Known rows, with every step that occurs:
lupun/sama/dipa/torunev/kode: [ 0.861 -0.296 -2.042  1.302  3.011 -1.592  0.291 -1.658 -3.175 -0.323
  0.192  0.820 -2.571 -1.275  1.894  1.045 -2.935 -5.248 -5.242  4.572
  1.326  1.172 -0.255  0.499  0.578  3.220 -3.229]
torunev/kode/sama/bolo/nokob/gulifa: [ 2.686 -1.970  3.537 -0.934  2.106  0.365  2.359 -0.294 -2.025 -2.899
  0.695  2.097 -1.727  1.783  0.522  0.682 -3.030 -6.301 -3.121  2.824
 -2.516 -4.572  0.171 -1.724 -0.805 -0.546 -1.592]
nokob/kode/sama/gulifa: [ 0.890 -1.404  2.178 -2.019  2.760  2.173  2.230 -0.742 -1.895 -0.320
 -0.031  3.149 -2.653  2.279  0.247  1.482 -2.443  5.004 -3.640  2.364
 -0.834 -5.333  0.447 -0.861 -0.169  0.972 -2.187]
kode/sama/gulifa/torunev: [-2.002 -0.612  1.728  0.011  1.942  3.667 -0.498  0.246 -1.993 -1.037
 -1.286  1.851 -3.081  1.547  1.818  2.626 -2.254 -3.349 -5.568  2.887
 -1.675 -4.819 -0.361 -0.491  0.660  0.907 -0.957]
dipa/torunev: [-1.899 -2.054 -2.845  0.792  2.755 -1.420  0.278 -0.725 -2.238 -0.418
 -1.917  1.089 -4.579 -2.420  0.218  1.735 -4.136  3.393 -6.617  4.676
 -0.926 -0.985 -0.616  1.544 -3.910  1.702 -3.526]
lupun/sama/bolo/torunev/kode: [-0.250 -0.467  0.201  0.062  3.149 -0.434 -0.911 -1.117 -1.953 -1.081
  0.454  0.723 -3.568  0.001  0.341 -0.054 -2.726 -7.490 -4.913  5.416
  1.955 -2.904  0.000 -0.206 -0.038  3.072 -2.109]
lupun/sama/bolo/torunev/dipa/nokob: [-0.859 -0.499  0.299  0.191  2.890 -1.954 -0.578 -0.417 -1.499 -1.707
  0.138  0.592 -3.732  0.183  0.134 -0.317 -2.518 -6.021 -5.121  5.095
  0.828 -1.631 -0.068  0.385 -1.355  3.785 -2.273]
lupun/sama/gulifa: [ 0.698 -0.295 -0.736  0.020  1.961  1.074 -2.110 -1.176 -2.615 -0.262
 -0.308  0.247 -3.445  1.431  0.465  0.479 -2.409 -4.968 -4.528  4.034
  1.365 -1.621  0.158  1.604  0.336  3.574 -1.942]
gulifa/torunev/dipa/nokob/kode: [-1.157 -1.879 -0.100  0.996  2.570 -1.009  1.288 -0.851 -0.921 -2.607
 -0.566  1.829 -6.092  0.517  0.827  0.104 -1.924  0.361 -5.357  3.637
 -4.834 -1.653 -1.029  1.106 -3.143  0.264 -1.169]
gulifa/torunev/dipa/nokob/kode/sama: [-1.448 -1.727  0.688  0.855  2.209 -0.346  1.646 -0.285 -0.701 -2.968
 -0.275  2.375 -5.754  0.746  0.993  0.523 -1.722 -0.240 -5.287  3.396
 -4.841 -1.181 -0.967  0.255 -2.788  0.057 -1.343]
lupun/sama: [ 0.810 -0.830 -1.067 -0.349  1.112 -0.659 -2.040 -0.919 -1.904 -0.943
 -0.754  1.328 -4.148  0.107 -0.633  0.314 -2.108 -3.359 -3.873  4.801
  1.522 -0.072  0.408  1.513 -1.037  2.174 -2.592]
bolo/torunev/dipa/nokob: [-1.094 -2.627 -0.821  1.578  3.463 -2.861  1.544 -1.871 -1.453 -3.914
 -2.493  1.838 -5.949 -0.870 -0.217  1.037 -2.601  0.305 -6.507  3.861
 -3.087 -0.196  0.032  1.382 -4.180  1.489 -0.908]
kode/sama/gulifa: [-0.402 -0.966  2.220 -0.511  1.821  2.857 -0.167  0.717 -2.351 -0.979
 -1.887  2.052 -2.287  1.580  1.116  2.332 -2.738 -3.407 -5.004  2.392
 -1.298 -4.454  0.345 -0.125  0.456  1.191 -1.464]
gulifa/torunev/kode/sama: [-0.673 -1.559  0.643  0.874  2.459  2.124  0.398 -1.007 -1.471 -2.145
 -0.138  2.210 -5.074 -0.038  1.369  1.542 -2.283 -5.111 -5.255  4.038
 -3.248 -3.118 -0.858 -0.723 -0.865 -1.013 -1.181]
gulifa/torunev/kode/sama/dipa/nokob: [-0.380 -1.175  0.596  0.879  3.210  0.740  1.336 -1.110 -1.936 -1.976
  0.063  1.895 -3.700 -0.576  2.067  2.074 -2.313 -4.787 -5.499  3.587
 -3.984 -2.754 -1.140 -0.856 -0.632  0.154 -1.374]
zibube/zipo: [-0.604 -2.369  0.124 -0.440  0.616 -0.183 -2.002  0.607 -1.860 -2.771
 -2.847  1.583 -4.809 -1.402  1.197  1.089 -2.726 -7.615 -4.930  4.081
 -0.616 -2.604  0.378  1.840 -2.097 -1.605 -1.703]
dipa/torunev/kode/sama: [ 0.364 -2.339 -1.021  1.113  2.924 -0.337  2.150 -0.141 -2.120 -1.838
 -0.309  2.213 -3.931 -1.932  0.604  1.846 -4.413 -0.926 -6.208  3.807
 -2.111  0.387 -0.413 -0.595 -3.320  0.795 -3.867]
gulifa/torunev/kode: [-0.133 -1.772 -0.324  1.044  2.926  1.241 -0.012 -1.736 -1.848 -1.645
 -0.456  1.516 -5.484 -0.329  1.186  0.929 -2.500 -4.564 -5.338  4.395
 -3.288 -3.550 -1.011  0.367 -1.245 -0.716 -1.020]
gulifa/torunev/kode/zipo: [ 0.765 -1.702 -1.396  1.324  3.606  1.481 -0.159 -2.095 -2.185 -2.568
 -0.184  1.243 -5.654 -1.351  1.902  1.405 -1.956 -5.996 -5.683  5.024
 -3.978 -2.441 -0.828 -0.391 -0.103 -1.045 -1.400]
dipa/nokob: [ 1.110 -2.028 -0.397 -1.572  2.526 -3.834  0.292 -0.177 -1.775 -1.786
 -2.062  1.332 -3.098 -1.136 -1.431  1.541 -2.997  3.135 -4.791  3.261
 -3.944 -2.188 -0.042  2.182 -4.978  2.758 -2.989]
sama/dipa: [ 0.595 -0.777 -0.333  0.476  3.708 -1.441  0.414 -1.577 -4.112  0.539
 -3.158  0.831 -1.400 -1.109  2.687  1.768 -2.919 -3.790 -5.081  3.506
 -1.053 -4.324  0.065  1.668  1.779  1.447 -1.688]
nokob/gulifa: [ 0.226 -1.635  1.583 -1.058 -0.193  0.098  0.896  0.080 -2.474 -1.100
 -0.740  1.127 -4.608  1.614 -0.413  1.360 -1.763  6.272 -3.673  3.278
 -0.018 -5.380  0.287  2.539 -3.245 -0.864 -0.666]

Rows:
[-1.384 -1.492  1.569  0.694 -0.150  0.876  1.437  0.119 -1.800 -2.182
  0.096  1.083 -6.270  2.183  0.837  0.672 -1.099  3.968 -4.472  3.463
 -1.715 -3.975 -0.591  2.152 -3.081 -1.743  0.351] : nokob/gulifa/torunev/dipa
[-0.500 -2.096  0.325  1.204  4.057  1.284  1.404 -2.439 -2.129 -2.847
 -1.184  2.097 -4.471 -0.410  0.764  2.436 -2.993 -3.041 -6.379  3.622
 -1.402 -2.821  0.108 -0.886 -1.101  0.853 -0.704] : bolo/torunev/kode/sama/gulifa
[ 2.973 -2.867  1.352  0.019  2.382 -3.454  3.031  0.365 -1.428 -3.381
 -1.028  2.431 -4.664  1.233 -0.702 -1.081 -2.877  0.425 -3.944  2.235
 -5.317  0.557  0.464  1.617 -4.364  0.999 -2.496] : torunev/dipa/nokob/kode
[-0.336 -0.252 -0.880  0.923  2.144  0.403 -1.321 -1.106 -1.916 -1.397
  0.586  0.079 -4.379  1.494  0.984  0.217 -1.955 -5.188 -5.187  3.860
 -0.687 -0.405 -0.578  1.389 -0.650  3.736 -1.522] : lupun/sama/gulifa/torunev/dipa/nokob
[-0.287 -1.096  0.155  1.065  3.973  3.189 -0.467 -1.909 -2.973 -0.346
 -0.514 -0.185 -4.009  1.470  2.268  1.137 -3.050 -5.467 -5.979  3.222
 -2.903 -6.015 -0.928  1.025  0.498  1.654 -0.365] : sama/gulifa/torunev/kode
[-0.601 -0.942  2.056  0.330  0.819  1.731  2.353 -0.369 -2.488 -1.494
  1.056  1.438 -4.325  1.452  1.776  2.061 -1.355  2.365 -4.478  3.149
 -1.243 -5.128 -0.711  0.408 -1.289 -1.544  0.019] : nokob/gulifa/torunev/kode/sama/dipa
[-2.577 -0.854  2.833 -0.646  2.608  1.360  0.256  0.847 -1.585 -1.358
 -1.835  2.362 -2.328  0.096  0.979  2.124 -2.830 -4.034 -5.468  4.035
 -0.164 -6.115  0.132 -1.432 -0.037  1.048 -1.625] : kode/sama/bolo/torunev
[ 1.027 -0.852 -0.378 -0.150  4.105 -3.832  1.316 -1.248 -3.727 -0.250
 -2.621  0.697 -0.726 -1.703  1.940  2.245 -3.013 -1.090 -5.401  2.960
 -2.790 -3.473 -0.207  1.739 -0.413  3.041 -2.354] : sama/dipa/nokob
[-1.296 -0.936  2.140  0.380  2.035  2.292  0.577  0.853 -1.676 -2.070
 -0.969  1.864 -3.118  1.761  1.648  2.094 -2.342 -3.698 -5.660  2.268
 -3.320 -3.031 -0.417 -0.390 -0.522  1.430 -1.138] : kode/sama/gulifa/torunev/dipa/nokob
[ 0.836 -2.582 -2.095  1.269  3.501 -1.177  1.766 -0.967 -2.489 -1.331
 -0.572  1.392 -4.452 -2.221  0.389  1.159 -4.673 -0.469 -6.294  4.171
 -2.150  0.025 -0.518  0.486 -3.768  1.151 -3.768] : dipa/torunev/kode
[-1.481 -1.835 -0.366  1.462  2.241 -1.111  0.442 -0.536 -1.099 -2.871
 -1.312  1.341 -6.092  0.133  1.003  0.243 -2.007 -2.307 -5.733  3.849
 -5.014 -1.238 -1.069  1.547 -3.126  0.227 -0.984] : gulifa/torunev/dipa/nokob
[ 3.872 -1.761  2.820 -0.050  2.580 -0.242  3.505  0.174 -2.936 -2.530
  0.317  2.558 -1.677  0.267  1.214  1.760 -3.041 -4.567 -3.964  1.993
 -3.263 -1.883  0.382 -0.977 -0.804  0.035 -2.154] : torunev/kode/sama/dipa/nokob/gulifa
[-0.605 -2.183 -0.573 -1.990  0.319 -3.121  0.270 -4.117 -1.329 -2.950
 -0.828  0.519 -2.238  2.605 -0.718  1.468 -0.989  6.399 -2.386  3.526
 -1.381 -4.863 -0.462  1.347 -3.327 -0.152  0.179] : bolo/nokob/gulifa
[ 3.751 -1.813  2.206  0.444  3.117  0.597  2.395 -0.169 -3.131 -2.071
 -0.739  2.756 -1.871  0.069  1.577  1.428 -3.304 -8.341 -4.115  2.483
 -2.752 -1.879  0.534 -1.166  0.808 -0.362 -2.207] : torunev/kode/sama/dipa
[ 0.241 -1.228  0.943 -1.247  3.283  0.249  3.362 -0.955 -2.181 -0.078
 -0.157  3.404 -2.139  0.244  1.240  2.014 -2.697  6.144 -4.299  2.906
 -0.511 -3.425  0.142 -1.279  0.018  0.902 -3.037] : nokob/kode/sama/dipa/torunev
[-0.742 -1.166  0.428  0.842  3.760  1.556  0.735 -1.298 -2.299 -1.019
 -0.349  0.257 -4.413  2.239  1.984  0.507 -2.574 -1.290 -5.935  2.648
 -3.933 -4.820 -0.967  1.364 -0.737  2.256 -0.488] : sama/gulifa/torunev/dipa/nokob/kode
[-0.680 -1.507  0.411 -1.292  1.191 -2.596  1.414 -0.109 -1.500 -1.887
 -0.076  0.842 -4.206 -0.064 -0.841  2.132 -1.729  8.183 -4.866  3.179
 -3.376 -3.780 -0.801  2.189 -5.773  1.550 -1.566] : dipa/nokob/gulifa/torunev
[-0.988 -2.101 -0.608 -1.207  0.877 -2.102  0.740 -4.736 -1.075 -3.361
  0.337  0.473 -2.969  2.546  0.023  1.466 -0.884  4.521 -2.822  3.725
 -2.339 -4.881 -1.110  0.549 -3.087 -0.698  0.678] : bolo/nokob/gulifa/torunev/kode
[-1.168 -0.840 -2.245  1.451  4.254 -2.012  1.300 -1.697 -4.013  0.749
 -2.454  0.553 -1.703 -2.581  3.117  2.361 -3.787 -0.810 -6.673  3.935
 -0.758 -2.423 -0.635  1.299  0.358  2.280 -2.628] : sama/dipa/torunev
[ 2.669 -2.676  2.079 -0.095  2.060 -2.902  3.368  0.952 -1.210 -3.793
 -0.878  3.038 -4.403  1.417 -0.490 -0.702 -2.715  0.254 -3.892  1.962
 -5.199  0.945  0.540  0.810 -4.059  0.814 -2.557] : torunev/dipa/nokob/kode/sama
[-0.128 -1.115 -0.325  1.069  4.168  1.745  0.713 -1.541 -2.515 -1.641
 -0.167  0.075 -4.477  1.475  2.458  0.846 -2.197 -2.598 -6.106  3.010
 -4.412 -3.868 -0.856  0.857 -0.013  2.082 -0.718] : sama/gulifa/torunev/dipa/nokob/kode/zipo
[-1.870 -1.399  1.364  0.641  2.696 -0.341  1.735  0.148 -0.829 -2.538
  0.001  1.983 -5.005  1.028  1.332  0.117 -2.026 -1.770 -5.372  3.624
 -4.596 -2.917 -1.113 -0.080 -2.246  0.503 -1.298] : gulifa/torunev/dipa/nokob/kode/sama/bolo
[ 3.520 -2.817  0.704  0.229  2.817 -3.381  2.981  0.131 -1.662 -4.016
 -0.892  2.370 -4.660  0.498 -0.155 -0.823 -2.487 -0.289 -4.158  2.657
 -5.739  1.454  0.547  1.104 -3.611  0.783 -2.743] : torunev/dipa/nokob/kode/zipo
[-0.050 -2.254 -0.230 -2.803  1.879 -2.404  1.197 -4.640 -0.554 -2.851
 -0.588  2.402 -1.264  2.430 -0.686  1.440 -1.410  6.006 -2.072  3.353
 -1.849 -4.203 -0.170 -1.010 -1.852  0.401 -1.191] : bolo/nokob/kode/sama
[-2.345 -0.951  3.534 -0.981  1.035  0.475  0.999  0.308 -0.967 -2.705
 -0.374  1.833 -1.857  2.646  1.350  1.133 -1.792 -3.805 -3.866  3.364
 -1.802 -5.747 -0.502 -1.539 -0.430 -0.215 -0.652] : kode/sama/bolo/nokob/gulifa/torunev/dipa
[ 0.309 -2.087 -0.938  1.253  3.419  0.563  2.125 -0.321 -2.482 -1.548
 -0.090  1.650 -3.587 -1.366  1.121  1.891 -4.616 -1.737 -6.606  3.391
 -2.116 -0.312 -0.529 -0.603 -2.591  1.484 -3.479] : dipa/torunev/kode/sama/gulifa
[ 0.385 -1.033 -0.547  1.270  4.431  3.287 -0.520 -2.181 -3.250 -1.024
 -0.341 -0.307 -4.117  0.780  2.777  1.501 -2.675 -6.406 -6.254  3.596
 -3.341 -5.198 -0.803  0.475  1.265  1.441 -0.581] : sama/gulifa/torunev/kode/zipo
[-1.550 -0.888  2.220  0.765  1.826  3.417  0.164  0.647 -1.887 -1.810
 -1.274  1.987 -3.564  2.033  1.984  1.878 -2.276 -5.158 -5.542  2.513
 -2.410 -3.498 -0.258 -0.419  0.563  0.547 -0.783] : kode/sama/gulifa/torunev/dipa
[ 0.735  0.001 -1.204  0.412  2.315 -1.353 -1.039 -1.520 -3.127 -0.126
 -0.967  0.871 -2.371 -0.410  1.505  0.949 -2.056 -5.455 -4.346  4.423
  1.758 -0.654  0.185  1.215  1.527  2.879 -2.348] : lupun/sama/dipa
[ 0.419 -1.298  3.187 -2.520  2.790  1.078  2.327  0.121 -1.541 -0.237
  0.042  3.295 -2.283  1.737  0.072  0.855 -2.650  3.579 -3.289  3.193
 -0.449 -6.568  0.439 -1.460 -0.249  0.594 -2.708] : nokob/kode/sama/bolo
